Each row comes from the steps of one path. Every step used is in the known rows, and no mark comes twice. Write the path behind each row, first mark first.
Known rows:
A/G/U/E/V/P: [ 1.15 -0.14 -1.72  0.72  0.86 -1.31 -0.54  1.24 -1.16 -3.16 -1.76  4.31
 -1.35  0.90 -3.81 -2.02  2.54  0.30 -0.11  1.72 -0.01]
G/U/E/A/P: [ 1.09 -2.54 -2.18  1.76  1.59  0.90 -1.28 -0.35 -0.13 -2.06 -2.74  2.09
 -1.59  1.22 -3.36  0.76 -1.04  2.14 -0.07  0.84 -0.27]
V/P/U: [ 1.35  1.76 -0.53 -0.32 -0.20 -0.96 -0.34  1.09 -1.10 -0.23  1.14 -0.90
 -0.14 -0.43 -1.53 -1.12 -0.87 -0.07  0.06  1.92  1.32]
G/A/P: [ 1.11 -2.29 -2.19  1.13  0.18  0.85  0.30  1.49  0.46 -1.17  0.05  0.82
  0.47 -0.67  0.82 -1.24 -0.83  0.94  0.09  0.26  0.42]
V/P/U/G/A/E: [ 3.59 -2.88 -3.58 -0.10 -0.13 -1.14 -1.69  1.29 -1.37 -1.75  0.98  1.35
 -0.45  0.14 -2.11 -4.13 -5.12 -0.72  0.35  1.59  0.26]
V/P: [ 0.57  1.86 -0.88  0.13 -0.22 -0.54  0.06  1.68 -0.63 -0.57 -0.18  0.76
  0.56 -0.16 -0.11 -1.06  3.35  0.29  0.38  1.53  0.61]
E/V/P/U: [ 1.31  3.04  0.01  0.15 -0.56 -1.42  0.04  0.23 -1.19 -0.91  0.73  0.59
 -0.26 -1.01 -1.62 -2.39  0.27 -1.14 -0.20  1.49  0.90]
U/E/A/P: [ 1.32 -2.25 -1.10  2.86  0.69  2.29 -0.35  0.35 -0.04 -1.40 -3.05  2.45
 -1.82  0.77 -1.47 -0.33  3.20  1.90  0.62 -0.56 -0.12]
G/U: [-0.20 -0.28 -1.10 -1.09  0.92 -1.38 -0.93 -0.68 -0.06 -0.71  0.39 -0.40
  0.18  0.45 -1.86  1.11 -4.10  0.28 -0.68  1.38 -0.13]
E/V/P/U/G: [ 1.79  2.04 -0.34  0.35 -1.25 -0.45 -0.87 -1.28 -1.63 -1.24  0.63  0.69
  0.22 -0.70 -2.62 -3.48 -0.54 -1.39 -0.02  0.99  0.38]
U/G: [ 0.45 -0.98 -0.36  0.18 -0.71  0.97 -0.93 -1.45 -0.45 -0.34 -0.09  0.09
  0.48  0.30 -1.04 -1.05 -0.71 -0.23  0.17 -0.49 -0.51]
G/A: [ 1.04 -1.18 -1.93 -0.04 -0.15 -0.50 -0.25 -0.12  0.42 -0.26  1.03  0.81
  0.30 -0.46  1.67 -0.85 -1.99  0.11  0.31  0.01  0.13]
V/P/U/E: [ 1.83  0.68 -0.64  0.07 -0.25 -0.89 -0.86  0.94 -1.46 -0.75  0.86  0.93
 -1.65  0.74 -2.26 -1.04  0.11  0.20  0.88  1.17  1.05]
U/E: [ 0.50 -1.10 -0.03  0.40  0.00  0.08 -0.51 -0.18 -0.36 -0.51 -0.30  1.80
 -1.50  1.17 -0.67  0.04  1.14  0.26  0.83 -0.76 -0.27]
E/V/P: [ 0.57  3.12 -0.27  0.59 -0.54 -0.99  0.51  0.81 -0.69 -1.22 -0.49  2.24
  0.44 -0.75 -0.24 -2.37  4.50 -0.81  0.14  1.09  0.17]
V/P/U/G: [ 1.83  0.79 -0.94 -0.13 -0.93  0.01 -1.28 -0.37 -1.56 -0.56  1.03 -0.77
  0.30 -0.11 -2.48 -2.16 -1.68 -0.28  0.22  1.45  0.81]
P/U/E/A/G: [ 2.35 -3.07 -0.79  2.08  0.89  1.52 -0.87 -0.66 -0.57 -0.89 -2.01  1.50
 -3.20  0.74 -3.17 -0.80 -1.29  1.30  0.10 -0.45  0.51]
G/V/P/U/E: [ 1.77  1.38 -1.61  0.11 -0.81 -2.07 -1.03  1.04 -1.03 -1.33  1.23  2.75
 -0.33  0.80 -0.27 -3.32  1.70  0.32  0.98  0.64  1.02]

Write each row's path:
[ 2.39 -3.50 -1.96  1.07  0.22  0.52 -0.59  0.71 -0.37 -1.33  1.09  0.99
 -1.77  0.25 -1.28 -1.22 -4.15  0.92  0.59 -0.09  0.85] : G/A/P/U/E
[ 1.27 -1.18 -0.83  1.71  0.34  0.96 -0.89 -1.33 -0.09 -0.48 -2.03  2.43
 -1.95  0.98 -0.73  0.08  1.78  1.07  0.83 -0.83 -0.43] : U/E/A
[ 1.57 -1.22 -0.72  2.02  0.71  1.79 -0.25 -0.14 -0.15 -0.55 -1.39 -0.99
 -0.99 -0.64 -2.25 -0.45 -2.17  1.29 -0.56  0.58  0.87] : E/A/P/U
[ 1.24 -1.47 -1.26  0.90 -0.89  0.69 -1.00 -0.39 -0.46 -1.53  0.56  0.34
  1.26 -0.12 -1.23 -3.80 -2.28  0.38 -0.25 -0.36  0.47] : A/P/U/G/V
[ 2.05 -2.26 -1.11  2.20  0.00  2.74 -1.17 -1.59 -0.60 -0.89 -1.62 -0.87
 -0.54 -0.35 -3.23 -1.51 -3.04  1.05 -0.39  0.10  0.36] : E/A/P/U/G
[ 0.28 -1.37 -1.17 -0.70  0.87 -1.31 -1.47 -0.83 -0.42 -1.20  0.07  1.44
 -1.30  1.62 -2.61  1.16 -3.15  0.52  0.14  0.64 -0.39] : G/U/E
[ 1.20 -0.36 -1.03 -0.23 -1.31 -0.61 -1.52 -1.98 -0.48 -0.63  1.50  0.36
  1.08  0.11 -0.47 -3.37 -3.49 -0.45 -0.04 -0.64  0.17] : P/U/G/V
[ 0.84 -2.20 -2.15  1.06  1.77  0.49 -0.91 -0.57  0.20 -1.40 -2.65  0.89
 -0.76  0.28 -2.95  0.25 -2.29  1.66 -1.10  1.33 -0.07] : E/A/G/U
[ 1.29  0.06  0.86  0.44 -0.36 -0.78 -0.51 -1.65 -0.89 -0.84  0.67  1.64
 -2.32  0.34 -2.29 -1.27 -1.96 -1.18  0.27 -0.82  0.02] : P/U/E/V
[ 2.87  0.85 -2.26  0.32 -1.41 -0.92 -1.11 -1.38 -1.22 -1.49  1.76  1.47
  0.51 -1.18 -1.02 -4.30 -2.39 -1.25  0.27  1.00  0.53] : E/V/P/U/G/A
[ 1.58 -2.99 -1.13  2.53  0.89  1.98 -0.43 -0.05 -0.10 -1.21 -3.33  3.07
 -2.47  1.00 -1.74 -0.76  2.92  1.65  0.44 -0.83 -0.21] : U/E/A/G
[ 2.08 -0.40 -2.98  2.69  0.09  0.21 -0.58  1.72 -0.30 -2.38 -3.13  5.63
 -0.66  0.90  0.09 -4.11  7.92  2.02  0.92  0.18  0.37] : U/E/A/G/V/P
[ 1.05  1.98 -0.34  0.99 -0.54 -0.90 -0.04  0.70 -1.06 -1.72 -0.79  4.02
 -1.08  0.42 -0.95 -2.29  5.71 -0.57  0.97  0.34 -0.08] : U/E/V/P
[ 0.97  1.60 -2.25  0.33 -1.49 -0.79 -1.05  0.31 -0.65 -1.49  0.09  2.64
  2.31  0.17  0.92 -4.41  4.24  0.16  0.66  0.53  0.07] : U/G/V/P
[ 2.07 -0.46 -1.88  0.92 -0.29 -1.10 -0.61  2.26 -1.03 -2.05 -0.09  3.43
 -0.84  0.83 -1.29 -4.14  2.67  0.91  0.60  0.63  1.23] : A/G/V/P/U/E
[ 0.82  0.73 -2.12  0.97 -0.21 -0.74  0.32  3.02 -0.20 -1.89 -1.10  3.19
  1.36 -0.08  0.85 -4.16  5.98  0.96  0.09  1.00  0.78] : A/G/V/P
[ 1.57  0.68 -2.95  2.28  0.13  0.13 -0.09  1.90  0.05 -1.87 -2.81  3.83
  0.89 -0.28  0.80 -4.17  6.85  1.75  0.08  0.91  0.64] : E/A/G/V/P
[ 1.32 -1.03  0.60  1.62 -0.01  0.55  0.05 -0.04 -0.86 -1.73 -0.37  1.65
 -2.16  0.14 -3.04 -1.67 -0.87 -0.35  0.06 -0.56  0.28] : A/P/U/E/V
[ 2.52 -0.50 -1.02  0.45 -0.30 -1.06 -1.07  0.46 -1.86 -2.16 -0.51  2.00
 -0.84  0.02 -3.87 -4.60 -1.73 -1.94 -0.20  1.13 -0.31] : A/E/V/P/U/G
[ 0.72 -1.27 -0.10  0.60  0.63 -1.07  0.20  0.86 -0.30 -1.55 -1.56  2.78
 -1.17  0.14 -1.41 -2.42 -0.12 -1.64 -0.41 -0.31 -1.15] : A/E/V
[ 1.77 -2.46 -2.07  0.56  0.49 -1.57 -0.03  0.72  0.12 -1.83 -0.39  3.60
 -0.86 -0.31  0.27 -3.22 -2.09 -1.51 -0.11 -0.31 -1.00] : G/A/E/V
[ 1.03 -1.17 -2.05  2.18  0.33  0.69 -0.16  0.15  0.72 -1.32 -2.67  3.09
  0.34 -0.09  0.92 -3.12  3.53  1.47 -0.30 -0.61  0.04] : E/A/G/V
